Each row was made from one path, in order. Every step used is in the known rows, and no mark comes twice. Write each row's path.
Known rows:
sasas-risefaz-vepodif-zapuz-pevep-vikemo-dasag: [ 1.718 -0.619  0.439 -1.155 -1.906 -0.803  0.609 -0.408  2.350 -0.292
  0.447  0.558 -3.475 -2.225 -1.452 -0.304 -1.225  0.251 -0.797  0.080
 -2.735 -0.223  2.369 -0.489 -0.524  0.625  0.692]
pevep-vikemo: [ 1.428 -1.171  1.272  0.396 -1.971  0.010 -0.605 -0.006  2.923  0.298
  0.271 -1.975 -0.556  0.653  0.109  0.222 -3.908  1.206 -0.615 -0.549
 -1.374  2.386 -0.530 -0.774 -0.244  0.073 -1.157]
zapuz-pevep-vikemo-dasag-risefaz-sasas: [-0.323 -1.986  0.157 -1.180 -1.552  1.123  0.268 -0.166  2.025  1.134
  1.244 -0.362 -2.245 -1.579 -1.412 -0.083 -3.724  1.772 -0.685 -0.624
 -0.888  0.069  0.694 -1.109  0.272  1.339 -1.547]
vepodif-zapuz-dasag-risefaz-sasas: [ 0.555 -0.819 -0.232 -2.884 -1.568  0.044  0.370  0.138  3.879  3.186
  1.699 -2.394 -2.146 -1.305 -2.205  0.234 -2.134  0.499 -0.274  0.164
  1.067 -0.703  0.457 -0.829 -0.524 -0.069 -0.840]
vosir-risefaz-vepodif-zapuz-dasag-vikemo: [ 0.243 -0.926  0.233 -4.033 -1.402 -0.417  0.188  0.527  2.984  3.082
  0.915 -1.034 -4.213  0.598 -1.265  0.076 -2.627 -0.423 -0.499  0.560
 -1.768  0.681 -0.235 -0.540 -1.270 -0.859  1.065]
vepodif-zapuz-pevep-vikemo-dasag-risefaz: [-0.130 -1.579  0.362 -0.453 -1.883 -0.535  0.105  0.058  2.858  0.480
  0.653 -0.672 -3.211 -4.186 -1.466  0.738 -2.922  1.184 -0.800  0.525
 -0.493 -0.559  0.275 -1.132  0.406  0.704 -1.527]
risefaz-dasag-vikemo-pevep-zapuz: [-1.021 -1.117 -0.333 -1.159 -3.114  0.125 -0.528 -0.520  3.060  5.747
  0.616 -0.812 -2.235 -0.208  0.092 -1.812 -3.400  0.315 -0.747  0.027
 -1.890  0.785 -0.164 -0.546 -0.395 -0.134  1.175]
vosir-risefaz-dasag-zapuz-madal: [-0.810 -0.814 -1.410 -3.636 -1.820  0.499 -0.174  0.181  2.640  2.376
  1.255  0.474 -3.729  0.582  0.032 -0.969 -3.271  1.552 -0.764 -0.228
 -2.256  1.245  1.065 -1.184 -0.542 -0.830 -0.517]
vosir-risefaz-sasas: [ 0.649 -0.464 -1.164 -3.203 -0.986  1.404 -0.049 -0.075  2.697  2.075
  1.870  0.139 -1.812  2.709 -0.882 -1.112 -3.100  0.036 -0.225 -0.982
 -1.840  2.527  0.167 -0.261 -1.021 -0.664  0.827]
zapuz-madal-risefaz: [ 0.264 -0.817  0.133 -0.797 -1.581 -1.237 -0.643  0.015  3.679 -1.893
  1.001 -0.525 -0.563  0.633 -0.368 -1.252 -3.935  3.904 -0.227 -0.520
 -2.126  2.277 -1.000 -2.185 -0.018  0.239 -2.723]
vosir-risefaz: [ 0.782 -0.520 -0.551 -2.150 -1.170  0.419 -0.489  0.125  2.979 -0.019
  1.247  0.086 -2.504  1.658 -0.486 -0.206 -2.380  1.108 -0.549 -0.302
 -2.268  2.589 -1.027 -0.620 -1.054 -0.416 -0.017]
vikemo-dasag-risefaz: [-0.566 -1.176  0.015 -1.218 -1.847  1.358 -0.660 -0.590  3.584  2.413
  1.709  0.803 -2.761 -0.638 -1.673  0.485 -1.405  3.156 -0.882 -0.069
 -1.852  0.030 -0.397 -1.004 -0.653  0.753  0.003]
madal-risefaz-vepodif-zapuz-pevep: [ 0.601 -0.232  0.236 -1.644 -0.810 -2.584  0.358  0.000  3.214  1.105
  0.312 -0.095 -2.026 -0.309 -1.568 -1.820 -3.971  0.326  0.042 -0.586
 -2.813  1.865  0.812 -1.689  0.023  0.128 -0.003]
vepodif-zapuz: [ 0.992 -0.362 -0.237 -0.212 -1.728 -0.945 -0.252 -0.233  3.986  1.555
  0.470 -1.426 -1.108 -1.279 -0.880 -0.065 -1.755  0.578 -0.324  0.221
 -0.974  0.810  0.630 -0.613 -0.615 -0.763  0.241]
sasas-risefaz-dasag-zapuz-vepodif: [ 0.492 -0.476  0.198 -3.420 -2.552  0.998 -0.281 -0.292  2.936  1.764
  1.455 -1.250 -2.607 -0.482 -0.592 -0.579  1.093  2.575 -1.163 -0.816
 -2.198 -0.030  2.370 -1.104 -1.210 -0.009 -0.253]
vepodif-zapuz-madal-risefaz-dasag: [ 0.318 -0.322 -0.317 -1.570 -2.006 -1.989 -0.223 -0.239  3.880  0.495
  1.039 -0.300 -0.929 -2.252 -0.795 -2.114 -4.522  1.377 -0.245 -0.238
 -1.384  1.285  0.721 -1.814  0.317 -1.085 -1.182]
dasag-zapuz-pevep: [-0.694 -1.374 -0.691 -0.914 -1.619 -0.164  0.100  0.366  2.796  1.597
  0.099 -1.663 -2.930  0.222 -0.390  0.528 -0.833  2.871 -0.555 -0.092
 -1.752 -0.127  1.542 -1.423 -0.507  0.761 -1.873]
madal-zapuz-dasag-risefaz: [ 1.051 -0.451 -0.310 -2.594 -2.110 -0.496 -0.154  0.350  3.810  0.205
  1.548 -2.471 -0.509 -0.553 -1.702  0.878 -0.614  3.154  0.146  0.250
 -1.435  0.476 -0.477 -1.065 -0.508 -0.117 -2.621]
risefaz-vepodif-zapuz-dasag-vikemo-pevep: [-0.176 -1.294  0.062 -1.523 -1.558 -0.622  0.413 -0.350  3.587  4.780
  0.069 -1.004 -2.651 -1.136 -1.774  0.047 -0.656  0.773 -0.292  0.645
 -1.623 -1.228  0.769 -0.430 -1.260 -0.069  0.964]
madal-risefaz: [ 0.870 -0.467  0.645 -1.139 -1.729 -0.793 -0.789 -0.091  3.730  0.510
  1.160 -0.560 -0.638  2.173 -0.840 -1.206 -3.281  2.147 -0.199 -1.084
 -2.621  2.945 -1.138 -1.532 -0.391  0.072 -0.924]
pevep-zapuz: [ 1.348 -0.280  0.143  0.311 -2.219 -1.245 -0.641  0.037  3.627  0.397
  0.289 -2.576 -1.296  1.295  0.206 -0.728 -4.497  0.267 -0.575  0.121
 -1.403  2.598 -1.090 -0.678 -0.222  0.490 -0.481]
zapuz-dasag: [ 1.593 -1.334  0.519 -0.942 -1.463 -0.180 -0.208 -0.079  3.744 -0.874
  0.824 -2.436 -0.254  0.865 -1.108  0.509 -0.902  2.527 -0.560 -0.176
 -0.669  0.149 -0.255 -0.962 -1.118  0.353 -2.102]
vepodif-zapuz-pevep-vikemo-dasag: [ 0.812 -1.648  0.317  0.639 -1.907 -0.740  0.146 -0.264  2.950 -0.765
  0.225 -0.922 -1.508 -3.671 -1.184  0.334 -2.396  0.799 -0.682  0.297
 -1.155 -0.382  0.949 -0.704  0.084  0.178 -1.397]
pevep-vikemo-dasag-risefaz-vepodif-zapuz: [ 0.121 -1.098  1.128 -1.017 -1.898  0.183 -0.188 -0.369  3.045  3.643
  0.717  0.190 -3.388 -1.888 -1.573  0.362 -4.130  0.377 -0.831  0.103
 -1.742  0.575  0.320 -0.612 -0.018  0.364  0.889]
pevep-zapuz-madal-risefaz-sasas: [ 0.680 -0.385 -0.318 -1.070 -2.176 -1.398 -0.387  0.180  3.516 -0.348
  1.149 -2.019 -0.715  1.650 -0.103 -2.440 -6.949  1.123 -0.101 -0.587
 -1.472  3.165 -1.208 -1.491  0.530  0.468 -1.965]
pevep-zapuz-dasag: [ 1.951 -0.890  0.572 -0.358 -2.184 -1.313 -0.361  0.252  3.823 -0.970
  0.480 -3.707 -0.977  1.124 -0.355 -0.107 -3.732  0.762 -0.656  0.322
 -0.489  1.230 -1.461 -0.758 -0.490  0.830 -2.063]

Which path is each row?
[ 0.019 -1.557  0.722 -1.323 -2.138  2.069 -0.370 -0.444  2.735  3.461
  1.734 -0.196 -1.918  0.004 -1.407  0.050 -4.070  1.325 -0.760 -0.826
 -1.188  0.890 -0.056 -0.507 -0.123  0.573 -0.109] => pevep-vikemo-dasag-risefaz-sasas
[ 0.199 -1.934  0.879  0.010 -2.794  1.660 -0.685 -0.314  3.054  2.681
  0.580 -0.756 -2.085  0.518 -0.657  1.008 -2.188  2.103 -1.001 -0.434
 -2.564  0.311  0.455 -0.372 -0.504  0.293 -0.756] => pevep-vikemo-dasag-zapuz
[ 0.432 -0.253 -0.482 -0.671 -0.882 -1.845  0.357 -0.296  3.547  1.388
 -0.153 -0.623 -1.721 -1.817 -0.779 -0.838 -3.377  1.151 -0.193  0.407
 -1.845  0.773  1.855 -1.162 -0.429 -0.447  0.378] => risefaz-vepodif-zapuz-madal
[ 0.379 -0.174 -1.035 -2.516 -0.576 -1.207  0.266  0.115  2.998  0.543
  0.602  0.663 -3.479 -0.695 -0.733 -0.822 -3.748  0.300 -0.312  0.471
 -2.371  1.774  0.544 -0.892 -0.682 -0.799  0.681] => vosir-risefaz-vepodif-zapuz-madal
[ 0.899 -1.630  0.710  0.488 -1.392 -0.833  0.026  0.252  2.236 -1.950
 -0.111 -1.976 -1.082 -1.026  0.010  0.113 -3.465  1.728 -0.583 -0.354
 -1.161  1.438  0.206 -1.374  0.151  0.920 -2.604] => zapuz-pevep-vikemo
[ 0.272 -1.211 -0.205  0.719 -1.587 -0.094 -0.634 -0.701  3.651 -0.153
  0.313 -1.662 -0.612 -1.495 -0.578 -0.481 -0.597  2.721 -0.705  0.007
 -1.916  0.841 -1.675 -0.530 -0.698  1.148 -1.261] => vikemo-pevep-zapuz-vepodif
[ 1.676  0.152 -0.169 -2.380 -2.443  0.008 -0.174 -0.565  2.902  1.057
  1.441  0.154 -1.786  0.453 -0.437 -1.394 -1.035  0.911 -0.830 -0.747
 -2.029  1.190  1.965 -0.809 -0.961 -0.251  0.900] => sasas-risefaz-dasag
[ 0.491 -0.516 -0.171 -0.736 -1.833 -1.947 -0.383  0.054  4.169 -0.912
  0.838 -0.870 -1.047 -1.674 -0.861 -1.038 -3.583  2.279 -0.128  0.082
 -1.380  1.444 -0.420 -1.758  0.113 -0.577 -1.928] => vepodif-zapuz-madal-risefaz
[ 0.891  0.062 -0.122 -0.910 -0.926 -1.451  0.240 -0.415  3.555  3.209
 -0.039 -0.666 -1.786 -0.511 -1.132 -0.776 -2.772 -0.308 -0.175  0.022
 -2.132  1.109  1.827 -0.628 -0.716 -0.565  1.868] => risefaz-vepodif-zapuz
[-0.161 -1.524 -0.134 -1.271 -1.758  0.252  0.495 -0.092  2.607  2.239
  1.169 -0.719 -2.672 -3.571 -1.822 -0.079 -3.557  0.293 -0.548 -0.011
 -0.209 -0.610  1.171 -0.820  0.410  0.471 -0.838] => vepodif-zapuz-pevep-vikemo-dasag-risefaz-sasas
[-1.200 -1.837  0.642 -0.365 -2.643  0.711 -0.919 -0.147  3.378  2.600
  0.519 -2.647 -1.965 -1.046 -0.177 -0.102 -0.889  2.745 -0.866  0.400
 -1.780  0.489 -2.180 -0.757 -0.882  0.727 -0.822] => dasag-vikemo-pevep-zapuz-vepodif
[-0.992 -1.406 -0.086  0.000 -2.978  0.247 -0.782 -0.113  3.347  4.165
  0.332 -1.607 -2.670  0.474  0.063 -0.336 -2.208  1.563 -0.581  0.600
 -1.809  0.948 -1.936 -0.487 -0.687  0.574  0.182] => dasag-vikemo-pevep-zapuz
[-0.718 -1.014  0.448 -2.306 -2.718  0.404 -0.569 -0.203  2.940  5.018
  1.097 -1.297 -1.546  0.401  0.031 -1.404 -3.196  0.970 -0.769 -0.446
 -1.547  1.016  1.075 -1.140 -0.686 -0.957  0.989] => risefaz-dasag-vikemo
[ 1.062 -0.826  0.984 -0.229 -1.777 -0.704 -0.807  0.000  3.635 -1.597
  0.595 -3.840 -0.423 -0.589 -0.071 -0.487 -2.883  1.907 -0.887 -0.143
 -1.226  2.053 -1.436 -1.053 -0.451  0.695 -1.718] => pevep-zapuz-vepodif
[-1.475 -1.190  0.119 -0.961 -2.522 -1.067 -0.509 -0.003  3.197  3.397
  0.256 -0.474 -3.143  0.722 -0.152 -1.645 -4.483  2.145 -0.317  0.337
 -3.042  1.712 -1.953 -1.400 -0.139  0.810 -0.331] => dasag-vikemo-pevep-zapuz-madal-risefaz-vepodif
[-1.304 -1.162 -1.239 -2.779 -2.596  0.098 -0.463  0.022  2.521  2.777
  1.190  0.419 -3.922 -0.410  0.386 -1.753 -4.458  0.693 -0.840  0.514
 -2.103  1.537 -1.323 -0.807 -0.317 -0.392  0.000] => vosir-risefaz-dasag-vikemo-pevep-zapuz-madal
[-0.309  0.084 -0.026 -2.304 -0.992 -1.058  0.124  0.013  3.444  4.603
  0.672 -0.433 -3.979 -1.065 -1.454 -0.180 -3.371  0.400 -0.357  0.306
 -1.126  1.010  0.706 -1.211 -0.306  0.207  1.445] => dasag-risefaz-vepodif-zapuz
[-0.836 -1.924 -0.773 -0.535 -1.982  1.046 -0.091 -0.421  3.045  1.678
  0.664  0.180 -2.714 -0.554 -1.312  0.617  0.130  3.423 -0.867 -0.093
 -2.707 -1.416  1.732 -0.941 -0.762  0.862 -1.129] => vikemo-dasag-zapuz-pevep
[-1.056 -1.342 -0.192 -3.407 -2.270  0.933 -0.655 -0.082  2.559  2.931
  1.417 -0.596 -3.253 -0.831 -0.140 -1.450 -2.572  0.763 -1.062 -0.050
 -2.246  1.408 -1.653 -0.599 -0.795 -0.317  0.392] => vosir-risefaz-dasag-vikemo-pevep-zapuz-vepodif
[ 0.800 -0.392  0.013 -2.216 -1.560  0.229 -0.346 -0.288  3.457  2.461
  1.805 -0.529  0.005  3.179 -1.354 -2.206 -4.065  1.087  0.128 -1.777
 -2.209  2.850  0.022 -1.155 -0.386 -0.218 -0.068] => madal-risefaz-sasas
[ 0.463 -1.220  0.565 -2.298 -1.504  0.054 -0.229  0.324  3.622  0.788
  1.336 -2.222 -2.321  0.130 -1.387  0.998 -1.609  2.918 -0.668  0.167
  0.174 -0.064 -1.143 -1.481 -0.754  0.991 -2.253] => zapuz-dasag-risefaz
[-0.022 -1.160 -1.047 -1.286 -1.825  0.430  0.121 -0.355  3.480  3.462
  1.249 -1.387 -2.235  0.377 -1.488 -0.520 -2.498  1.144 -0.343  0.110
 -0.156 -0.022 -1.493 -0.344 -0.439  1.582 -1.085] => vikemo-pevep-zapuz-dasag-risefaz-sasas
[ 0.605 -0.356 -0.788 -3.217 -1.406  0.313 -0.326 -0.228  2.678  1.770
  1.536  0.828 -2.303  0.954 -0.360 -1.555 -3.452 -0.071 -0.660 -0.700
 -2.296  2.342  0.371 -0.679 -0.788 -0.969  0.938] => vosir-risefaz-dasag
[-0.266 -2.174  0.539  0.190 -2.748  1.179 -0.598 -0.211  3.026  0.819
  0.516 -0.720 -2.069 -0.576 -0.307  0.831 -2.734  3.435 -0.990 -0.069
 -2.268 -0.021  0.501 -0.870 -0.211  0.432 -2.071] => pevep-vikemo-dasag-zapuz-madal
[ 0.651 -0.869  0.261 -2.057 -1.727 -0.802  0.015  0.298  4.097  1.481
  1.179 -2.362 -2.625 -2.014 -1.792  1.023 -1.529  1.387 -0.531  0.740
  0.772 -0.706 -0.487 -1.145 -0.528  0.098 -1.464] => vepodif-zapuz-dasag-risefaz
[ 0.438 -0.426 -0.820 -2.944 -2.557 -0.051  0.341 -0.057  2.320  1.730
  1.009 -0.236 -3.696 -0.171 -0.397 -0.809 -0.132  1.585 -0.909 -0.479
 -2.152 -0.271  3.153 -1.228 -0.682  0.383 -0.318] => sasas-risefaz-dasag-zapuz-pevep
[ 0.988 -1.294 -0.556  0.602 -1.970 -0.577 -0.227 -0.497  3.814  0.481
  0.295 -1.551 -1.114  0.127 -0.872 -0.131 -1.343  1.618 -0.496  0.433
 -1.158  0.160 -1.689 -0.252 -0.736  1.267 -1.558] => vikemo-pevep-zapuz-dasag
[-0.923 -1.024 -0.747 -2.415 -2.068  0.330 -0.206  0.208  3.374  2.803
  1.271 -1.054 -1.876  2.183 -0.659 -1.172 -3.431  3.227 -0.094 -0.927
 -2.093  1.204  0.909 -1.737 -0.168  0.014 -1.938] => dasag-zapuz-madal-risefaz-sasas
[ 0.644 -1.088 -0.173 -1.927 -0.865 -0.500  0.480 -0.060  2.160  0.473
  0.488  1.308 -3.848 -1.668 -1.456 -0.339 -3.722 -0.728 -0.645  0.122
 -2.896  0.987  0.799 -0.376 -0.354 -0.111  0.778] => vosir-risefaz-vepodif-zapuz-pevep-vikemo-dasag
